Known rows, with every way that one mark hangs from another
dizuv[meba[kize tabut] vuveb zufem]: [ 0.03, -0.15,  0.01, -0.13, -0.13,  0.16,  0.57,  0.06, -0.18,  0.35,
  0.44,  0.22,  0.20, -0.02, -0.04,  0.10, -0.30, -0.09, -0.33, -0.36,
 -0.22, -0.22, -0.02,  0.05]
tabut[vuveb zufem]: [ 0.18,  0.10,  0.09, -0.11,  0.05,  0.08,  0.47,  0.12, -0.01,  0.25,
  0.13, -0.22, -0.06, -0.01, -0.21, -0.11,  0.05, -0.26,  0.00, -0.51,
 -0.01, -0.21,  0.10,  0.15]
meba[dizuv tabut]: [ 0.09, -0.13,  0.03, -0.07, -0.21,  0.19,  0.55,  0.02, -0.24,  0.13,
  0.22,  0.25, -0.02, -0.01, -0.19, -0.05, -0.09, -0.25, -0.09, -0.29,
 -0.10, -0.19, -0.07,  0.06]
zufem[puvedu]: [ 0.25,  0.09,  0.25,  0.03, -0.11,  0.06,  0.34,  0.08,  0.04,  0.18,
  0.03,  0.09, -0.14,  0.07, -0.27, -0.17,  0.18, -0.37,  0.03, -0.30,
 -0.11, -0.18,  0.01,  0.08]
vuveb[dizuv[meba[kize] zufem] tabut]: [ 0.07,  0.02, -0.06, -0.12,  0.06,  0.10,  0.23,  0.01, -0.28,  0.38,
  0.40, -0.06,  0.09, -0.23, -0.09, -0.01, -0.17, -0.02, -0.37, -0.60,
 -0.32, -0.08,  0.25, -0.01]
donil[vuveb zufem[dizuv puvedu]]: [ 0.20,  0.15,  0.13,  0.12, -0.18, -0.10,  0.29,  0.04,  0.03,  0.18,
 -0.09,  0.01, -0.30,  0.12, -0.16, -0.22,  0.29, -0.46, -0.03, -0.12,
 -0.19, -0.24, -0.04,  0.10]
tabut[meba[dizuv] zufem]: [ 0.14, -0.02,  0.08, -0.13, -0.14,  0.16,  0.60,  0.07, -0.28,  0.19,
  0.22, -0.06,  0.05, -0.12, -0.19,  0.02, -0.07, -0.31, -0.05, -0.39,
  0.11, -0.03,  0.01,  0.06]
donil[zufem[dizuv[meba[kize tabut]] puvedu]]: [ 0.07, -0.03,  0.00,  0.00, -0.28,  0.07,  0.58,  0.00, -0.09,  0.24,
  0.08,  0.31, -0.01,  0.03, -0.09, -0.12, -0.04, -0.24, -0.20, -0.16,
 -0.31, -0.26,  0.02,  0.11]
kize[meba[dizuv tabut[vuveb]]]: [ 0.01, -0.18, -0.01, -0.26, -0.17,  0.29,  0.56,  0.08, -0.35,  0.16,
  0.25,  0.19,  0.05, -0.11, -0.17, -0.06, -0.20,  0.04, -0.27, -0.45,
 -0.12, -0.25,  0.02,  0.08]
vuveb[dizuv kize[meba[tabut]]]: [ 0.32, -0.07, -0.09, -0.21, -0.13,  0.14,  0.29,  0.07, -0.38,  0.22,
  0.26,  0.15,  0.04, -0.07, -0.18,  0.05, -0.22,  0.23, -0.28, -0.54,
 -0.11, -0.26,  0.13, -0.01]
donil[zufem[dizuv[meba[kize]]]]: [ 0.05,  0.02,  0.01, -0.06, -0.15,  0.00,  0.39, -0.04, -0.14,  0.31,
  0.09,  0.07, -0.05, -0.06, -0.12, -0.13, -0.07, -0.21, -0.22, -0.10,
 -0.30, -0.24,  0.13,  0.15]
donil[vuveb[dizuv kize]]: [ 0.41,  0.04, -0.05, -0.07, -0.06, -0.06,  0.12, -0.01, -0.22,  0.18,
  0.21, -0.06, -0.13, -0.01, -0.10,  0.03, -0.02, -0.01, -0.11, -0.45,
 -0.06, -0.17,  0.20, -0.04]
meba[dizuv[vuveb[kize]]]: [ 0.26, -0.18,  0.09, -0.14, -0.16,  0.16,  0.34,  0.05, -0.19,  0.21,
  0.34,  0.26,  0.00, -0.12, -0.08, -0.03, -0.18, -0.12, -0.24, -0.37,
 -0.14, -0.30,  0.13,  0.02]
tabut[meba[dizuv kize] vuveb zufem]: [ 0.04, -0.14,  0.00, -0.28, -0.10,  0.25,  0.75,  0.03, -0.32,  0.22,
  0.31, -0.07,  0.13, -0.22, -0.06,  0.03, -0.24, -0.11, -0.18, -0.43,
  0.01, -0.11,  0.20,  0.15]
meba[tabut[vuveb zufem[donil]]]: [ 0.24,  0.08,  0.08, -0.18, -0.07,  0.06,  0.68,  0.01,  0.00,  0.14,
  0.11, -0.12, -0.04,  0.04, -0.22, -0.05,  0.10, -0.23,  0.01, -0.61,
 -0.01, -0.23, -0.04,  0.10]
meba[dizuv kize]: [ 0.05, -0.18,  0.11, -0.11, -0.17,  0.18,  0.51, -0.03, -0.24,  0.19,
  0.19,  0.18, -0.01, -0.12, -0.18, -0.11, -0.12, -0.21, -0.17, -0.18,
 -0.16, -0.19,  0.10,  0.14]
dizuv[meba[kize] vuveb zufem]: [ 0.06, -0.08,  0.11, -0.12, -0.06,  0.11,  0.41,  0.04, -0.14,  0.38,
  0.38,  0.08,  0.13, -0.07, -0.07,  0.03, -0.21, -0.15, -0.32, -0.34,
 -0.21, -0.20,  0.07,  0.07]
meba[kize tabut[zufem[dizuv donil]]]: [ 0.20,  0.01,  0.06, -0.11, -0.17,  0.06,  0.90, -0.03, -0.09,  0.25,
  0.02, -0.07,  0.05,  0.02, -0.15, -0.03,  0.07, -0.26, -0.04, -0.33,
 -0.09, -0.28, -0.13,  0.21]
dizuv[meba vuveb]: [ 0.15,  0.00,  0.11, -0.10, -0.10,  0.05,  0.31,  0.04, -0.05,  0.27,
  0.29,  0.17,  0.04, -0.02, -0.13, -0.03, -0.06, -0.20, -0.18, -0.38,
 -0.17, -0.21,  0.06,  0.02]
kize[meba[dizuv[zufem]]]: [ 0.04, -0.06,  0.18, -0.11, -0.09,  0.21,  0.35,  0.10, -0.37,  0.27,
  0.17, -0.05, -0.01, -0.14, -0.27, -0.08, -0.09, -0.18, -0.27, -0.35,
 -0.07, -0.13, -0.06,  0.06]
donil[vuveb[dizuv kize[meba] tabut] zufem]: [ 0.25,  0.06, -0.10, -0.15, -0.09, -0.06, -0.13,  0.04, -0.30,  0.20,
  0.25,  0.04, -0.17, -0.16, -0.21, -0.15, -0.08,  0.18, -0.43, -0.52,
 -0.29, -0.23,  0.30, -0.08]
zufem[dizuv[vuveb[tabut[meba]]] donil puvedu]: [ 0.27,  0.11,  0.17, -0.16, -0.14,  0.06,  0.55,  0.04,  0.01,  0.25,
  0.19,  0.08, -0.02, -0.14, -0.04, -0.07,  0.21, -0.29, -0.18, -0.50,
 -0.31, -0.24, -0.01,  0.05]
meba[tabut[vuveb[dizuv]]]: [ 0.17, -0.04, -0.12, -0.21,  0.00,  0.13,  0.41,  0.02, -0.19,  0.18,
  0.27,  0.07, -0.03, -0.03, -0.07,  0.05, -0.09, -0.04, -0.11, -0.61,
 -0.15, -0.25,  0.14,  0.09]
vuveb[dizuv[zufem] kize[meba[tabut]]]: [ 0.29, -0.04, -0.06, -0.19, -0.05,  0.15,  0.27,  0.12, -0.42,  0.30,
  0.30, -0.01,  0.06, -0.08, -0.15,  0.12, -0.26,  0.16, -0.32, -0.59,
 -0.09, -0.21,  0.06, -0.01]
vuveb[dizuv kize[meba] tabut[zufem]]: [ 0.32,  0.07, -0.04, -0.18,  0.03,  0.09,  0.17,  0.15, -0.28,  0.32,
  0.27, -0.12,  0.04, -0.23, -0.24, -0.08, -0.10,  0.16, -0.32, -0.75,
 -0.12, -0.21,  0.25, -0.02]
dizuv[meba[kize tabut[vuveb]] zufem[puvedu]]: [ 0.08, -0.04,  0.04, -0.11, -0.08,  0.21,  0.61,  0.07, -0.12,  0.29,
  0.30,  0.08,  0.11,  0.00, -0.05,  0.00, -0.18, -0.11, -0.23, -0.48,
 -0.20, -0.16,  0.08,  0.06]

Rows
[ 0.11, -0.05,  0.02, -0.30, -0.06,  0.17,  0.55,  0.03, -0.22,  0.25,
  0.30, -0.04,  0.05, -0.11, -0.06,  0.02, -0.21, -0.01, -0.17, -0.31,
 -0.15, -0.16,  0.24,  0.16]  tabut[meba[kize] vuveb]
[ 0.04, -0.19,  0.17, -0.18, -0.19,  0.21,  0.38,  0.08, -0.27,  0.23,
  0.24,  0.27,  0.04, -0.14, -0.19, -0.08, -0.10, -0.10, -0.32, -0.35,
 -0.14, -0.29, -0.01,  0.07]  kize[meba[dizuv[vuveb]]]
[ 0.11, -0.05, -0.08, -0.24,  0.01,  0.11,  0.34, -0.07, -0.24,  0.26,
  0.30,  0.00,  0.07, -0.16, -0.03,  0.02, -0.18,  0.07, -0.25, -0.56,
 -0.21, -0.18,  0.36,  0.09]  tabut[vuveb[dizuv[meba[kize]]]]
[ 0.27, -0.05, -0.03, -0.27, -0.08,  0.21,  0.56,  0.09, -0.31,  0.21,
  0.34, -0.14,  0.07, -0.20, -0.07,  0.06, -0.25, -0.05, -0.16, -0.56,
  0.08, -0.11,  0.24,  0.03]  tabut[meba[dizuv] vuveb[kize] zufem]
[ 0.37,  0.03,  0.03, -0.09, -0.09,  0.14,  0.59,  0.16,  0.00,  0.20,
  0.19,  0.03,  0.01,  0.05, -0.14, -0.05, -0.04, -0.11, -0.04, -0.61,
 -0.01, -0.26,  0.10,  0.05]  meba[tabut[vuveb[kize] zufem[puvedu]]]
[ 0.30,  0.16,  0.14, -0.02, -0.13, -0.12,  0.46, -0.07, -0.05,  0.18,
 -0.06, -0.21, -0.21,  0.08, -0.15, -0.11,  0.30, -0.35,  0.03, -0.25,
 -0.11, -0.20, -0.11,  0.10]  zufem[dizuv donil[vuveb]]
[ 0.30,  0.09, -0.13, -0.07, -0.05, -0.12, -0.10, -0.01, -0.16,  0.17,
  0.28,  0.03, -0.24, -0.11, -0.14, -0.13, -0.02,  0.00, -0.29, -0.50,
 -0.29, -0.22,  0.32, -0.08]  donil[vuveb[dizuv kize tabut] zufem]
[ 0.21, -0.22,  0.00, -0.13, -0.16,  0.23,  0.48,  0.10, -0.27,  0.27,
  0.45,  0.24,  0.08, -0.08, -0.04,  0.10, -0.30, -0.12, -0.30, -0.45,
 -0.13, -0.29, -0.03, -0.01]  meba[dizuv[vuveb[kize] zufem] tabut]
[ 0.33,  0.20,  0.32,  0.06, -0.11, -0.08,  0.34, -0.03,  0.03,  0.14,
 -0.02, -0.19, -0.23,  0.12, -0.24, -0.13,  0.34, -0.46,  0.01, -0.39,
 -0.04, -0.09, -0.14, -0.01]  dizuv[zufem[donil[vuveb] puvedu]]
[ 0.06, -0.17,  0.06, -0.20, -0.21,  0.21,  0.60, -0.03, -0.37,  0.19,
  0.29,  0.15,  0.07, -0.17, -0.12,  0.01, -0.22, -0.14, -0.19, -0.18,
 -0.09, -0.09,  0.13,  0.11]  tabut[meba[dizuv kize]]
[ 0.12,  0.08, -0.08, -0.10, -0.07,  0.04,  0.68,  0.11, -0.21,  0.35,
  0.24, -0.24,  0.07, -0.12, -0.03, -0.03, -0.05, -0.13, -0.18, -0.31,
 -0.14, -0.11,  0.06,  0.11]  donil[vuveb[tabut[meba[kize] zufem[dizuv]]]]
[ 0.33,  0.01,  0.12, -0.02, -0.17,  0.00,  0.27,  0.09,  0.06,  0.28,
  0.10,  0.23, -0.16, -0.01, -0.07, -0.13,  0.07, -0.29, -0.19, -0.27,
 -0.29, -0.43,  0.09,  0.09]  donil[zufem[dizuv[vuveb[kize]] puvedu]]
[ 0.27,  0.05,  0.06, -0.17, -0.06,  0.11,  0.14,  0.16, -0.21,  0.29,
  0.26,  0.03, -0.02, -0.15, -0.28, -0.19, -0.13,  0.14, -0.33, -0.44,
 -0.27, -0.23,  0.19,  0.00]  vuveb[kize[meba] tabut]
[ 0.31,  0.13, -0.14, -0.05,  0.04, -0.04,  0.01,  0.04, -0.28,  0.33,
  0.43, -0.19, -0.02, -0.15, -0.04,  0.03, -0.14,  0.06, -0.33, -0.68,
 -0.20, -0.04,  0.25, -0.17]  donil[vuveb[dizuv[meba zufem] kize tabut]]
[ 0.07, -0.13, -0.04, -0.22, -0.08,  0.19,  0.63,  0.04, -0.13,  0.21,
  0.28,  0.14,  0.04,  0.00, -0.10, -0.04, -0.20, -0.02, -0.16, -0.33,
 -0.22, -0.28,  0.12,  0.17]  meba[kize tabut[vuveb]]
[ 0.28, -0.01, -0.11, -0.20, -0.10,  0.12,  0.43,  0.06, -0.18,  0.23,
  0.36,  0.09,  0.07, -0.01, -0.06,  0.02, -0.28,  0.11, -0.19, -0.52,
 -0.15, -0.21,  0.21, -0.02]  dizuv[meba[tabut[vuveb[kize]]]]
[ 0.05, -0.21,  0.18, -0.09, -0.23,  0.31,  0.56,  0.16, -0.26,  0.24,
  0.28,  0.34,  0.09, -0.06, -0.15, -0.01, -0.11, -0.18, -0.35, -0.47,
 -0.13, -0.26, -0.18,  0.01]  kize[meba[dizuv[vuveb zufem[puvedu]] tabut]]
[ 0.25,  0.13,  0.22, -0.14, -0.14,  0.07,  0.64,  0.00, -0.04,  0.18,
  0.15, -0.05,  0.03, -0.14, -0.22, -0.13,  0.14, -0.24, -0.13, -0.53,
 -0.13, -0.08,  0.10,  0.05]  vuveb[tabut[meba[kize] zufem[donil puvedu]]]
[ 0.23,  0.17,  0.03,  0.01,  0.00,  0.04,  0.27,  0.08, -0.05,  0.27,
  0.21, -0.02,  0.02, -0.14, -0.19, -0.11,  0.14, -0.22, -0.13, -0.79,
 -0.13, -0.08,  0.19, -0.06]  vuveb[dizuv[meba] tabut[zufem[puvedu]]]
[ 0.22,  0.09,  0.02, -0.01,  0.04, -0.04,  0.17,  0.02, -0.22,  0.25,
  0.19, -0.23, -0.15,  0.01, -0.12,  0.04,  0.07, -0.24, -0.10, -0.48,
 -0.04, -0.09,  0.02,  0.01]  donil[vuveb[dizuv[zufem]]]
[ 0.12, -0.05, -0.03, -0.05, -0.12,  0.13,  0.85,  0.10, -0.13,  0.32,
  0.11, -0.01,  0.09,  0.03, -0.11, -0.01, -0.07, -0.22, -0.06, -0.26,
 -0.09, -0.28, -0.09,  0.23]  meba[kize tabut[zufem[dizuv]]]
[ 0.12,  0.01, -0.06, -0.16, -0.09,  0.13,  0.48,  0.05, -0.14,  0.21,
  0.29,  0.08,  0.04,  0.02, -0.11, -0.01, -0.15, -0.06, -0.13, -0.48,
 -0.15, -0.18,  0.09,  0.04]  dizuv[meba[tabut[vuveb]]]
[ 0.16,  0.02,  0.12,  0.00, -0.15,  0.08,  0.57,  0.02, -0.08,  0.32,
  0.07,  0.09,  0.04, -0.03, -0.09, -0.12,  0.04, -0.24, -0.13, -0.22,
 -0.23, -0.19,  0.07,  0.13]  zufem[dizuv[meba[kize]] puvedu]
[ 0.17,  0.02,  0.12, -0.13, -0.10,  0.20,  0.63,  0.20, -0.08,  0.21,
  0.10,  0.03,  0.05,  0.03, -0.25, -0.11,  0.02, -0.09, -0.12, -0.59,
  0.00, -0.25, -0.04,  0.10]  kize[meba[tabut[vuveb zufem[puvedu]]]]
[ 0.43,  0.19,  0.08, -0.20, -0.08,  0.01,  0.43,  0.04, -0.13,  0.21,
  0.26, -0.21,  0.00, -0.16, -0.22, -0.05,  0.00, -0.09, -0.13, -0.61,
 -0.06, -0.08,  0.15, -0.03]  vuveb[kize tabut[meba zufem[donil]]]
[ 0.10,  0.05, -0.01, -0.08, -0.04,  0.06,  0.38,  0.11, -0.05,  0.39,
  0.32,  0.09,  0.06, -0.14, -0.02, -0.09, -0.02, -0.16, -0.28, -0.45,
 -0.38, -0.27,  0.07,  0.05]  zufem[dizuv[meba vuveb[tabut]]]
[ 0.34,  0.09,  0.09, -0.13, -0.04,  0.14,  0.54,  0.22, -0.11,  0.35,
  0.03, -0.20,  0.01, -0.08, -0.14, -0.12,  0.03, -0.03, -0.16, -0.57,
 -0.05, -0.32,  0.11,  0.13]  tabut[vuveb[kize[meba]] zufem[dizuv puvedu]]
[ 0.35, -0.02,  0.03, -0.11, -0.10,  0.18,  0.30,  0.13, -0.33,  0.27,
  0.23,  0.08,  0.03, -0.05, -0.17,  0.06, -0.13,  0.07, -0.29, -0.63,
 -0.09, -0.21,  0.05, -0.05]  vuveb[dizuv[zufem[puvedu]] kize[meba[tabut]]]
[ 0.03, -0.14,  0.08, -0.18, -0.13,  0.24,  0.58,  0.02, -0.42,  0.27,
  0.34, -0.02,  0.09, -0.18, -0.09,  0.07, -0.26, -0.20, -0.24, -0.24,
 -0.07, -0.03,  0.06,  0.09]  tabut[meba[dizuv[zufem] kize]]
[ 0.33, -0.04,  0.16, -0.17, -0.28,  0.03,  0.31, -0.08, -0.34,  0.09,
  0.11,  0.00, -0.10, -0.09, -0.24, -0.12,  0.01,  0.02, -0.26, -0.36,
 -0.04, -0.17,  0.04, -0.06]  zufem[donil[vuveb[kize[meba[dizuv]]]]]
[ 0.38,  0.07,  0.02, -0.26, -0.13,  0.03,  0.46,  0.03, -0.13,  0.30,
  0.34, -0.02,  0.02, -0.21,  0.02,  0.02, -0.04, -0.04, -0.29, -0.51,
 -0.30, -0.28,  0.12,  0.02]  zufem[dizuv[vuveb[kize tabut[meba]]] donil]
[ 0.11,  0.14,  0.03,  0.01, -0.09, -0.10,  0.07,  0.04, -0.02,  0.16,
  0.17,  0.03, -0.28,  0.01, -0.25, -0.26,  0.12, -0.26, -0.18, -0.26,
 -0.30, -0.18,  0.10,  0.00]  donil[vuveb[tabut] zufem]
[ 0.17,  0.11, -0.05, -0.17,  0.08,  0.10,  0.22,  0.09, -0.31,  0.33,
  0.39, -0.19, -0.01, -0.21, -0.10,  0.07, -0.09, -0.12, -0.24, -0.64,
 -0.18, -0.02,  0.15, -0.01]  vuveb[dizuv[zufem] tabut[meba]]
